What can hang from each mark
Q_122: Q_92 Q_636
Q_514: Q_636 Q_694
Q_459: Q_636
Q_924: Q_114 Q_636 Q_694
Q_114: Q_924
Q_636: Q_86 Q_459 Q_514 Q_924
Q_86: Q_636
Q_694: Q_514 Q_924
Q_92: Q_122

Every row comes from one small tree of marks. The marks that hang from a mark follow it in brackets, in the order of their numbers. Every link used is in the known rows. Which tree was each row made from?
Known rows
Q_459{Q_636{Q_86 Q_514 Q_924{Q_114}}}: [ 1.979  0.450 -0.038 -0.015  0.337 -1.127  1.810 -0.812 -0.371  0.997
 -0.947  0.529 -1.321  0.470  1.071 -1.031  0.003  0.008 -1.381  2.415
 -1.245  1.514 -1.567 -0.224]
Q_459{Q_636{Q_86 Q_514 Q_924}}: [ 2.392  0.761  0.913 -0.294  0.183 -2.010 -0.430 -0.892 -0.040 -0.164
 -0.647  2.143 -0.125 -0.607 -0.964 -1.858  0.228 -0.716 -1.476  1.024
 -0.787  2.346 -0.104  1.148]
Q_694{Q_514 Q_924{Q_636{Q_86 Q_459}}}: [ 1.436  1.585  2.447 -0.585  0.283 -0.581 -2.234  2.465  0.233 -2.205
 -0.162  1.434  1.803  1.036  1.700 -0.428  0.024 -1.160  0.775 -1.047
 -1.704  0.078 -0.481 -0.273]
Q_122{Q_92 Q_636{Q_86 Q_924{Q_114}}}: [-0.363 -0.071  1.077  0.394 -2.382 -0.532  0.308 -2.915 -2.082  0.555
 -0.239  3.189 -0.475  0.144  1.602 -0.638 -0.540 -1.367  2.618  3.396
  1.032  0.216  1.111  0.785]
Q_924{Q_114 Q_636{Q_86 Q_514}}: [ 0.353  0.849 -1.269 -2.328  0.096 -3.270  2.659  0.563  0.923  1.931
 -0.571 -1.185  0.374  1.984 -0.069  1.364  0.480  0.853  1.663  0.531
 -2.235  0.157 -1.577 -1.645]
Q_122{Q_92}: [ 0.707  0.252 -0.893  1.033 -1.422 -0.026 -0.915 -3.180 -2.539 -1.947
 -1.094  1.473 -0.150 -0.990 -3.295 -0.088  0.606 -0.806  2.098  0.712
  2.198 -0.456  3.563  2.301]
Q_694{Q_514{Q_636{Q_459}}}: [ 0.055 -1.389 -1.615  0.471  0.626 -0.605 -1.411  1.349 -1.810 -2.180
  0.086  1.368  0.043 -2.459 -0.039 -1.411  0.400 -0.587 -0.014 -1.862
  1.774 -0.720  1.202  2.312]
Q_636{Q_514}: [-0.583  0.059 -0.562  0.204  1.155 -1.165 -0.452 -1.813 -0.681 -0.427
 -1.400  1.232  1.290 -1.679 -2.968 -0.627  0.157  0.611  0.465 -0.574
  1.018  0.199  0.838  0.745]
Q_459{Q_636{Q_86 Q_924{Q_114 Q_694}}}: [ 2.854 -0.858 -0.145  0.191  0.613  0.782  2.578  1.479  0.058  0.513
 -1.227 -2.540 -2.970  2.976  1.093 -1.815  0.402  0.737 -2.654  0.715
 -0.739 -0.774 -1.167 -0.998]
Q_86{Q_636{Q_459 Q_514 Q_924{Q_694}}}: [-2.158  0.817  1.451  0.759 -0.309  0.996 -1.316  1.569  1.848 -0.258
  2.297  1.124  0.880 -1.945  2.098 -3.091 -0.653  2.543 -2.094 -1.536
  0.753  2.613  1.146  0.577]
Q_694{Q_514{Q_636{Q_459}} Q_924}: [ 0.187 -0.189  0.880  2.132  1.379  1.972 -3.106  1.002 -1.720 -2.169
 -0.300  0.947  0.217 -1.115  1.199  0.003 -0.374 -1.676 -0.125 -0.470
  1.693 -0.931  0.850  1.878]
Q_92{Q_122{Q_636}}: [ 0.179 -2.848 -1.738 -0.615 -1.173 -2.353 -2.099 -4.324 -1.865  0.586
 -0.256  0.886  0.432  2.374 -2.842 -0.590  0.335 -1.604  0.466 -2.035
  2.876 -0.978  1.003 -0.349]
Q_114{Q_924{Q_694{Q_514{Q_636}}}}: [-0.378 -1.269 -2.264  0.704  1.873  1.985 -0.559 -0.029  0.645 -0.320
  1.020 -2.492  0.402  2.223 -2.281  0.472  1.879 -0.289 -0.312 -1.916
  2.445 -1.548 -0.229  2.729]
Q_114{Q_924}: [-0.512 -1.126 -0.677  1.284 -0.667  1.114  0.057 -4.551 -2.018 -1.754
 -1.303  1.030 -0.098  0.962 -2.427 -0.062  1.447  0.138 -1.072 -0.577
  1.961 -1.723  0.544  0.938]
Q_924{Q_114 Q_636 Q_694{Q_514}}: [ 0.924 -0.576 -2.748 -0.921  2.157  0.598  1.775  2.840  1.054  1.293
  0.028 -4.812 -0.692  3.746 -0.452  0.881  0.885  1.483  0.570 -1.910
 -1.075 -1.326 -0.685 -2.046]
Q_114{Q_924{Q_636 Q_694}}: [-0.160 -1.035 -1.369 -0.734  0.255  0.926  0.658 -0.836  0.584  0.429
  1.173 -2.920 -1.106  4.819 -2.203  2.099  1.813  1.411 -1.269 -2.005
  0.501 -1.228  0.413 -1.274]
Q_86{Q_636{Q_459 Q_924{Q_114 Q_694}}}: [-1.603 -0.838  0.288  1.730 -1.326  2.823  1.301  1.301 -0.363 -0.190
  0.857 -0.866 -2.034  0.326  4.804 -2.943 -0.695  2.544 -2.761 -0.639
  0.449  0.014  0.382 -1.115]
Q_636{Q_86 Q_514 Q_924{Q_114}}: [-0.544  0.825  1.500  0.271 -0.904 -0.353  1.819 -0.966 -0.261  0.076
 -1.754  2.210  0.376 -1.290  1.399 -1.328 -0.254  0.602  0.430  2.592
 -0.804  0.550 -1.125  0.051]
Q_924{Q_636{Q_459 Q_514{Q_694}}}: [-0.911  0.794 -1.172 -1.726  0.105 -1.911 -0.076  2.210  1.544  0.486
  2.322 -0.487  0.913 -3.059 -1.033  1.950 -0.414  0.713  0.737 -1.498
 -1.854  1.530  0.608 -0.413]
Q_694{Q_514{Q_636} Q_924}: [ 1.096 -0.321 -0.193  2.403  1.789  2.261 -3.115 -0.979 -1.234 -1.141
 -1.609 -0.828  0.422  0.576 -0.335  0.806 -0.038 -2.628  0.837 -0.284
  1.207 -0.760  0.665  2.182]
Q_122{Q_92 Q_636{Q_86 Q_459}}: [-0.368 -0.069  0.756 -1.323 -1.014 -3.493 -1.157 -0.950 -1.606 -1.525
  0.611  4.541  1.468 -1.650 -0.648 -1.911 -0.397 -0.590  2.483  0.474
  2.304 -0.155  2.129  1.888]
Q_514{Q_636}: [ 0.555 -1.990 -2.165  0.727 -0.077 -0.394 -0.146 -1.592 -2.202 -0.671
 -1.647 -0.521 -1.797  0.032 -1.607  0.179  0.449 -0.918 -0.111 -0.922
  1.654 -1.629  1.905  1.507]
Q_636{Q_924}: [ 0.126 -0.910  1.277  2.005 -1.887  1.756 -0.729 -2.609 -2.629 -2.003
 -2.042  2.208 -1.418 -1.319 -0.443 -1.629  0.117 -0.080 -1.274  0.164
  0.822 -0.351  1.877  0.183]
Q_459{Q_636{Q_514{Q_694{Q_924}}}}: [ 1.955  1.036 -0.795  1.302  3.077  1.307 -2.408 -1.015  1.347  0.786
 -0.232 -2.909  0.789 -1.021 -2.422  2.250 -0.766 -2.159 -0.489  0.610
 -0.435  1.450 -0.248  1.033]
Q_694{Q_514 Q_924}: [ 1.157  0.604  1.094  2.420  1.795  2.566 -3.212 -1.559 -1.182 -2.389
 -2.703  0.342  1.758 -0.103 -1.066 -0.600  0.198 -1.549  0.795 -0.562
  0.762 -0.860  0.279  1.245]
Q_514{Q_636{Q_459} Q_694{Q_924{Q_114}}}: [-0.742 -0.875 -0.491  2.233  0.350  3.128 -0.011  1.095 -1.197  0.035
  0.117 -2.401 -2.211 -1.545  2.856  2.615 -1.466 -1.628 -0.123  1.567
  0.564 -2.111 -0.139  0.021]
Q_114{Q_924{Q_636{Q_459 Q_514} Q_694}}: [-2.330 -0.001 -0.193 -1.470  1.051 -0.047  0.636  1.450  1.525  0.959
  3.664 -0.523  0.492  1.839 -1.159  2.017  1.033  2.636 -1.470 -1.714
  0.652  0.449 -0.132 -1.268]
Q_694{Q_924{Q_636{Q_459}}}: [ 0.424 -0.168  1.881  0.931 -0.571  0.937 -1.788  0.206 -1.750 -1.390
 -0.028  0.564 -1.389  1.525  1.220  1.761 -0.399 -0.185 -1.235 -0.656
 -0.280 -0.792  1.351 -2.349]
Q_924{Q_114 Q_636{Q_86 Q_514} Q_694}: [ 0.169  0.866 -1.294 -2.878  1.857 -2.326  3.212  3.234  2.775  2.769
  0.338 -3.713  0.319  3.498 -0.489  1.302  0.567  1.987  1.296 -0.455
 -2.117 -0.317 -1.707 -2.088]
Q_514{Q_694{Q_924{Q_114}}}: [ 0.217  0.268 -0.118  2.435  0.510  3.733 -0.054 -1.284 -0.555  0.008
 -2.383 -3.187 -0.592 -0.460  0.509  1.832 -0.979 -1.220  0.710  1.490
 -0.269 -2.139 -0.588 -0.354]
Q_459{Q_636{Q_924}}: [ 2.769 -1.402 -0.142  1.700 -0.608  0.864 -0.539 -2.501 -2.497 -1.219
 -1.251  0.859 -3.011  0.330 -0.644 -1.388  0.457 -0.511 -3.116  0.148
  0.370  0.613  1.687  0.130]

Which tree is each row?
[-1.246 -1.404  0.547 -0.031 -1.679 -1.411 -2.568 -4.321 -0.964  1.621
  1.412  3.489  1.293  0.159 -1.261 -0.352 -0.349 -1.568  0.277  0.161
  2.467  1.853  0.442 -0.175]	Q_92{Q_122{Q_636{Q_514 Q_924}}}
[-1.672  1.121 -1.526 -0.192 -0.200 -1.154 -1.270  0.441  2.157 -0.241
  1.609 -0.061  2.526 -4.530 -0.017 -1.435 -0.853  0.734  0.306 -1.952
 -0.334  2.437  0.450  2.026]	Q_86{Q_636{Q_459 Q_514{Q_694}}}
[-0.125 -0.269  0.348  1.867  0.236  2.602 -2.039  0.947 -0.855 -1.261
  0.315 -1.021 -0.897 -2.691  0.923  1.785 -1.135 -2.129 -0.072  0.140
  0.946 -1.143  1.209  1.470]	Q_514{Q_636{Q_459} Q_694{Q_924}}
[-1.081  1.375  3.514 -0.702  0.103 -0.166  0.096  3.230  1.413 -1.242
  0.878  3.262  1.447 -2.719  0.491 -3.076 -0.457  2.001 -0.898 -0.104
  0.423  0.691  0.196  0.698]	Q_636{Q_86 Q_459 Q_514 Q_924{Q_694}}
[-0.422  0.523 -3.252 -1.320  0.566 -0.833  1.933  0.568  1.744  2.768
  0.774 -3.866 -0.007 -0.461 -0.754  3.575 -0.272  0.263  1.665  0.236
 -2.611  0.613 -0.959 -1.537]	Q_924{Q_114 Q_636{Q_514{Q_694}}}
[-1.096 -0.600  0.508 -2.723 -0.570 -5.308 -1.591 -0.901  0.345  0.542
  1.749  4.166  3.278 -0.295 -1.184 -1.985 -0.331 -0.734  1.084 -1.248
  2.088  0.730 -0.755  0.404]	Q_92{Q_122{Q_636{Q_86 Q_459 Q_514}}}
[ 0.978 -1.807 -0.631 -1.972 -1.566 -4.296 -1.570 -3.117 -0.627  0.141
 -0.810  1.592  1.544  2.727 -2.473 -1.970  0.519 -2.081  1.172 -1.509
  1.928 -0.835 -0.180  0.399]	Q_92{Q_122{Q_636{Q_86}}}
[ 0.447 -1.581  1.303 -1.501 -1.713 -1.312 -1.324 -0.965  0.728  0.708
  0.588  1.117  0.557  3.166 -0.816 -2.260  0.142 -1.207 -0.195 -1.262
  1.969 -0.338  0.092 -0.088]	Q_92{Q_122{Q_636{Q_86 Q_924{Q_694}}}}
[-1.330 -2.095  0.145  1.436 -0.521  2.988  2.056  2.661 -1.838  0.116
  1.002 -0.658 -4.195 -0.093  3.445 -0.113 -0.656  1.458 -2.385  0.772
  1.515 -1.877  0.863 -0.898]	Q_514{Q_636{Q_459 Q_924{Q_114 Q_694}}}
[-0.501  2.625  2.934  0.010  0.846  0.118 -1.845  1.799  2.007 -1.375
 -0.208  1.431  3.413 -4.115 -0.028 -0.237 -1.225 -1.002  1.309  0.619
 -0.599  0.471 -0.825  1.793]	Q_636{Q_86 Q_459 Q_514{Q_694{Q_924}}}
[ 0.374  0.222  0.542  1.207  0.919  1.987 -0.614  1.408 -1.223 -0.608
  0.254 -0.834 -0.518  1.844  3.121  1.524 -0.421 -0.054 -0.078 -0.072
 -1.191 -0.647 -0.860 -2.433]	Q_694{Q_514 Q_924{Q_114 Q_636{Q_459}}}
[-1.195 -1.158  1.544  1.361 -0.610  3.219  2.100  2.075 -1.582 -1.137
 -0.015  0.351 -2.548 -0.622  2.796 -1.692 -0.531  2.540 -2.471  0.547
  1.055 -1.963  0.487 -1.738]	Q_636{Q_459 Q_924{Q_114 Q_694}}
[-2.295  0.730 -1.003 -1.354 -0.583 -0.600  0.016 -0.168  1.547  0.648
  3.631  0.137  1.265 -1.796 -0.990  3.008  0.548  0.622 -0.248 -0.901
 -1.041  1.456 -0.517 -0.023]	Q_114{Q_924{Q_636{Q_459 Q_514{Q_694}}}}
[-0.978  1.887 -1.329  2.046  1.111  2.420 -0.889 -1.460  2.353  2.116
 -0.127 -3.744  1.840 -0.817  1.578  1.501 -1.395 -0.841  1.215  1.028
 -1.098  1.469 -1.449  0.541]	Q_86{Q_636{Q_514{Q_694{Q_924{Q_114}}}}}
[-0.392 -0.270  2.499  0.172 -0.933  1.547  2.633  3.057 -0.342 -1.514
 -0.590  1.043 -1.555 -0.483  3.180 -2.918 -0.236  2.248 -1.682  0.755
  0.055 -1.847 -0.527 -1.074]	Q_636{Q_86 Q_459 Q_924{Q_114 Q_694}}
[ 0.677 -0.105 -0.299 -1.674 -1.731 -1.853  0.842 -2.358 -0.125 -0.514
 -0.176  0.242 -0.078  3.651 -1.372  1.026  2.054 -0.408 -0.194 -0.721
 -1.136 -0.490 -0.482 -0.238]	Q_114{Q_924{Q_636{Q_86}}}
[-1.188  0.884 -2.038 -1.058 -0.091 -0.324  0.080 -2.032  2.137  1.622
  2.284 -1.639  1.386 -0.079 -2.768  3.990  1.123 -0.260  0.901 -0.653
 -1.154  1.603 -0.703  0.311]	Q_114{Q_924{Q_636{Q_514{Q_694}}}}
[ 1.342 -0.329 -0.057  0.565  2.288  0.985 -0.448  0.703  0.679  0.897
  0.672 -0.840 -1.212  0.565 -1.729 -0.599  0.129  0.979 -2.671 -0.183
  0.598  1.605  0.748  0.086]	Q_459{Q_636{Q_514 Q_924{Q_694}}}
[-1.657  0.957  0.976 -1.833  0.280 -4.396 -1.551 -0.459 -0.211 -0.235
  1.731  5.305  3.290 -2.845 -1.205 -1.154 -0.720 -0.369  3.372  1.083
  2.251  1.428  1.593  2.466]	Q_122{Q_92 Q_636{Q_86 Q_459 Q_514}}
[-1.062  1.219  3.587 -0.273 -1.582 -1.275 -0.278  0.807 -0.474 -2.125
 -0.019  5.581  1.401 -4.085  1.084 -2.911 -0.496  0.928 -0.521  0.899
  0.100  1.329  0.428  0.952]	Q_636{Q_86 Q_459 Q_514 Q_924}
[-1.530 -1.297  0.723 -0.586 -0.102 -0.141 -2.293 -1.768  1.170  2.338
  2.307  0.877  1.304  1.734 -1.700 -0.687 -0.281 -0.309 -0.144 -0.886
  2.795  1.054  0.435 -0.394]	Q_92{Q_122{Q_636{Q_514 Q_924{Q_694}}}}
[ 0.471  1.425 -2.281 -2.709  0.087 -2.772  2.455  1.899  2.826  2.456
  0.147 -2.849  1.173 -0.180 -0.544  2.239  0.032 -0.164  2.488  0.389
 -3.513  0.881 -1.996 -0.808]	Q_924{Q_114 Q_636{Q_86 Q_514{Q_694}}}
[ 2.475 -0.998 -1.601  1.464  2.298  2.783  1.018  1.619 -0.198  0.308
 -0.475 -3.393 -2.218  2.006  0.719 -1.518  0.545  0.510 -2.287 -0.170
  0.058 -0.053 -0.681 -0.414]	Q_459{Q_636{Q_924{Q_114 Q_694{Q_514}}}}
[-1.449  0.370 -2.176 -1.387  0.225 -1.160  1.884  2.351  1.195  1.892
  2.053 -2.020 -0.261 -2.145  0.760  2.673 -0.653  1.320  0.845 -0.111
 -2.138  0.640 -0.778 -1.907]	Q_924{Q_114 Q_636{Q_459 Q_514{Q_694}}}
[ 1.060 -0.131  0.356 -2.379 -1.455 -3.407  0.701  1.637 -0.672 -1.630
 -0.203  1.611 -0.302  0.707  0.290 -0.788  0.489  0.702 -0.228 -1.708
 -1.374 -0.272  0.640 -1.117]	Q_924{Q_636{Q_86 Q_459}}
[-0.688  1.681  0.519 -1.756  0.375 -2.557 -0.054  2.323  1.840 -1.451
  0.072  1.835  3.175 -5.239 -1.476 -1.636 -0.620  0.208  1.615 -0.557
 -0.801  0.596 -0.516  2.061]	Q_636{Q_86 Q_459 Q_514{Q_694}}
[ 0.483 -0.696 -1.984  0.611  2.757  1.796  1.256  1.922  0.485 -0.286
 -1.554 -3.395  0.235  1.189 -1.109 -1.454  0.690  1.363  0.682 -1.240
  0.805 -2.194 -0.876  0.021]	Q_924{Q_114 Q_694{Q_514}}
[-0.156  1.425  2.471 -0.632  0.664  0.212  0.149  1.633  2.034 -0.349
 -0.570  1.353  1.692 -0.949 -1.137 -2.122  0.061  1.202  0.058  0.119
  0.188  0.632 -0.016  1.041]	Q_636{Q_86 Q_514 Q_924{Q_694}}
[ 0.307  1.911 -0.456 -1.639  0.607 -2.268 -0.012  0.601  2.321 -0.315
 -1.136  0.186  3.424 -3.725 -3.157 -0.811  0.017 -0.719  2.394 -0.401
 -1.099  0.784 -0.579  2.523]	Q_636{Q_86 Q_514{Q_694}}
[ 0.776 -0.691 -0.143  1.448  0.064  1.865  0.221 -1.486 -1.794  0.875
 -1.484 -2.728 -2.539  4.128  1.480  3.291 -0.138 -0.512 -0.243  1.052
 -1.193 -1.574 -0.198 -3.174]	Q_694{Q_924{Q_114 Q_636}}
[-0.176 -2.373  0.419  0.506 -3.003 -0.481 -2.380 -4.498 -2.239  0.293
  0.389  2.834 -0.484  1.371 -0.607 -1.219 -0.053 -1.857 -0.604 -0.571
  2.419  0.098  1.160 -0.494]	Q_92{Q_122{Q_636{Q_924}}}
[-1.218  0.080  0.606  1.684 -0.610  1.553  1.283 -2.073 -1.425  0.548
 -1.099  1.320 -0.828 -1.596  1.096 -0.102 -0.455  0.945 -0.272  2.206
  0.191  0.486 -0.142 -0.702]	Q_636{Q_514 Q_924{Q_114}}
[ 0.462 -0.331 -0.949 -1.324  1.748 -0.258 -0.517  4.505  1.025 -0.978
  1.624 -1.308  0.375  0.934 -0.727 -0.683  0.746  1.867 -0.347 -3.583
 -0.413 -0.416  0.677 -0.875]	Q_924{Q_636{Q_459} Q_694{Q_514}}
[ 0.578 -1.485 -2.411 -0.926  1.003  0.474  2.627  1.725  0.238  1.658
 -0.200 -4.804 -2.609  4.556 -0.312  1.736  0.573  1.993 -0.458 -1.269
 -0.868 -2.018 -0.013 -3.172]	Q_924{Q_114 Q_636 Q_694}
[ 2.213  0.808  1.824 -0.369 -0.309 -0.565 -1.352 -0.382 -0.288 -0.742
 -1.872 -0.759 -0.042  3.614 -0.151  1.106  0.243 -1.417  0.620 -0.107
 -1.631 -0.640  0.127 -1.159]	Q_694{Q_924{Q_636{Q_86}}}
[-0.428  1.694 -1.097 -2.591 -0.497 -2.217  0.551 -0.753  3.223  1.246
  1.767 -1.084  2.631  0.357 -2.525  2.670  1.253 -0.705  1.638 -0.417
 -2.308  1.732 -1.760  1.052]	Q_114{Q_924{Q_636{Q_86 Q_514{Q_694}}}}
[-0.645  1.811  0.661  0.022 -0.885  0.438  1.648  0.137  1.591  0.573
 -0.883  0.412  1.059 -3.530  0.907 -0.414 -0.674 -0.386  1.396  2.489
 -1.804  1.123 -1.657  0.931]	Q_636{Q_86 Q_514{Q_694} Q_924{Q_114}}
[-1.128 -1.171  1.658  2.083 -2.393  2.213  1.377 -0.718 -3.383 -1.992
 -0.985  2.687 -2.815 -2.043  3.425 -1.572 -0.612  1.410 -2.094  1.333
  0.649 -1.280  0.739 -1.409]	Q_636{Q_459 Q_924{Q_114}}
[-0.293  0.770  0.096  0.812  1.290  0.931  0.097 -0.915 -0.128  2.368
 -0.333 -2.230 -0.538  3.186  1.067  3.837 -0.535 -0.127  0.665  1.672
 -1.177  0.024 -0.797 -2.808]	Q_694{Q_924{Q_114 Q_636{Q_514}}}
[ 0.391 -1.015  0.082  0.794 -2.053  0.236  2.095 -0.839 -1.843 -0.077
 -1.664  0.409 -2.843  0.483  2.800 -0.398 -0.007 -0.984 -0.184  2.081
  0.033 -1.041 -0.156  0.536]	Q_514{Q_636{Q_86 Q_924{Q_114}}}
[-0.314 -1.180  1.305  0.424 -2.464  0.112  2.160  0.907 -2.491 -0.967
 -0.349  2.248 -3.050 -1.274  4.341 -1.289 -0.561 -0.101 -1.042  1.971
  0.327 -1.173 -0.123  0.146]	Q_514{Q_636{Q_86 Q_459 Q_924{Q_114}}}
[-0.537 -0.511  1.419 -1.416 -2.052 -3.299 -2.093 -3.379  0.303  1.256
  0.795  3.890  2.318  0.655 -0.962 -1.555 -0.152 -1.813  1.062  0.221
  1.526  1.688 -0.568  0.620]	Q_92{Q_122{Q_636{Q_86 Q_514 Q_924}}}
[ 0.825 -0.553 -0.974  2.707  1.860  3.069 -1.010 -0.827 -1.601  0.093
 -1.810 -2.710 -0.751  1.535  1.594  1.658 -0.227 -2.094  0.973  1.112
  0.816 -1.639 -0.758  0.869]	Q_694{Q_514{Q_636} Q_924{Q_114}}
[ 2.389  1.426  0.099 -0.571  0.260 -1.147 -0.486  0.320  1.827  0.241
 -0.043  0.128  0.577 -2.778 -1.375 -0.852 -0.110 -1.523 -0.478  0.881
 -1.940  2.978 -0.496  2.058]	Q_459{Q_636{Q_86 Q_514{Q_694} Q_924}}
[-1.500  0.917  2.722  0.115 -1.432 -0.592  1.949  0.777 -0.843 -0.796
 -0.435  4.075  0.276 -2.928  3.097 -2.121 -0.756  1.384 -0.445  2.270
 -0.519  0.363 -1.124 -0.318]	Q_636{Q_86 Q_459 Q_514 Q_924{Q_114}}
[-1.523  0.710 -0.298  1.351 -0.560  2.291  1.244 -0.803  0.375  0.935
 -0.229 -0.316 -0.107 -3.824  0.716  0.938 -0.737  0.072  0.599  2.077
 -1.060  1.028 -0.575  0.200]	Q_636{Q_514{Q_694} Q_924{Q_114}}
[ 0.674 -0.755 -0.347  1.784 -0.690  1.604 -1.853 -0.837 -1.793 -1.314
 -0.654  1.295 -0.993 -1.576  0.397 -0.905  0.428 -1.774 -0.083 -0.244
  0.714  0.431  1.434  2.380]	Q_694{Q_514{Q_636{Q_924}}}
[ 0.010  1.017  0.774 -2.990 -0.220 -4.324  0.650  2.027  0.705 -0.316
  0.860  2.342  1.199 -0.549 -0.253 -0.079  0.204  1.171  0.587 -1.065
 -1.482  1.139 -0.073 -0.630]	Q_924{Q_636{Q_86 Q_459 Q_514}}
[ 1.868 -0.015 -0.624 -2.581  0.518 -2.143  1.225  2.739  1.708  0.057
 -0.676 -2.719 -0.388  3.850 -1.960 -0.222  0.925  1.059  0.362 -2.391
 -1.261 -1.051  0.250 -1.011]	Q_924{Q_636{Q_86} Q_694}
[-0.434 -1.024  0.404  1.760 -0.157  3.573  1.981  0.172 -0.990 -0.192
 -1.419 -1.507 -2.709  1.030  1.128 -0.944  0.034  1.735 -1.503  0.669
  0.702 -1.864  0.310 -1.398]	Q_636{Q_924{Q_114 Q_694}}
[ 1.629  0.739 -1.601  1.650  3.086  1.972 -0.231 -0.686  1.047  2.082
 -0.322 -4.144 -0.579  0.147 -0.339  3.074 -0.986 -1.608 -0.401  1.984
 -0.968  0.310 -1.621 -0.241]	Q_459{Q_636{Q_514{Q_694{Q_924{Q_114}}}}}
[-0.135  0.220 -0.027  0.756 -0.350  2.463  0.520  1.503 -0.224  0.403
  0.668 -2.987 -1.706  0.387  2.820  3.424 -1.048 -0.500 -0.171  0.662
 -2.002 -1.131 -0.451 -2.798]	Q_514{Q_694{Q_924{Q_114 Q_636{Q_459}}}}
[-0.583  1.085 -0.297 -2.625  0.819 -1.894  0.849  0.800  3.126  1.395
  1.859 -1.544  1.823  4.037 -2.432  1.604  1.785  1.310  0.270 -1.305
 -0.673  0.452 -1.439 -0.108]	Q_114{Q_924{Q_636{Q_86 Q_514} Q_694}}
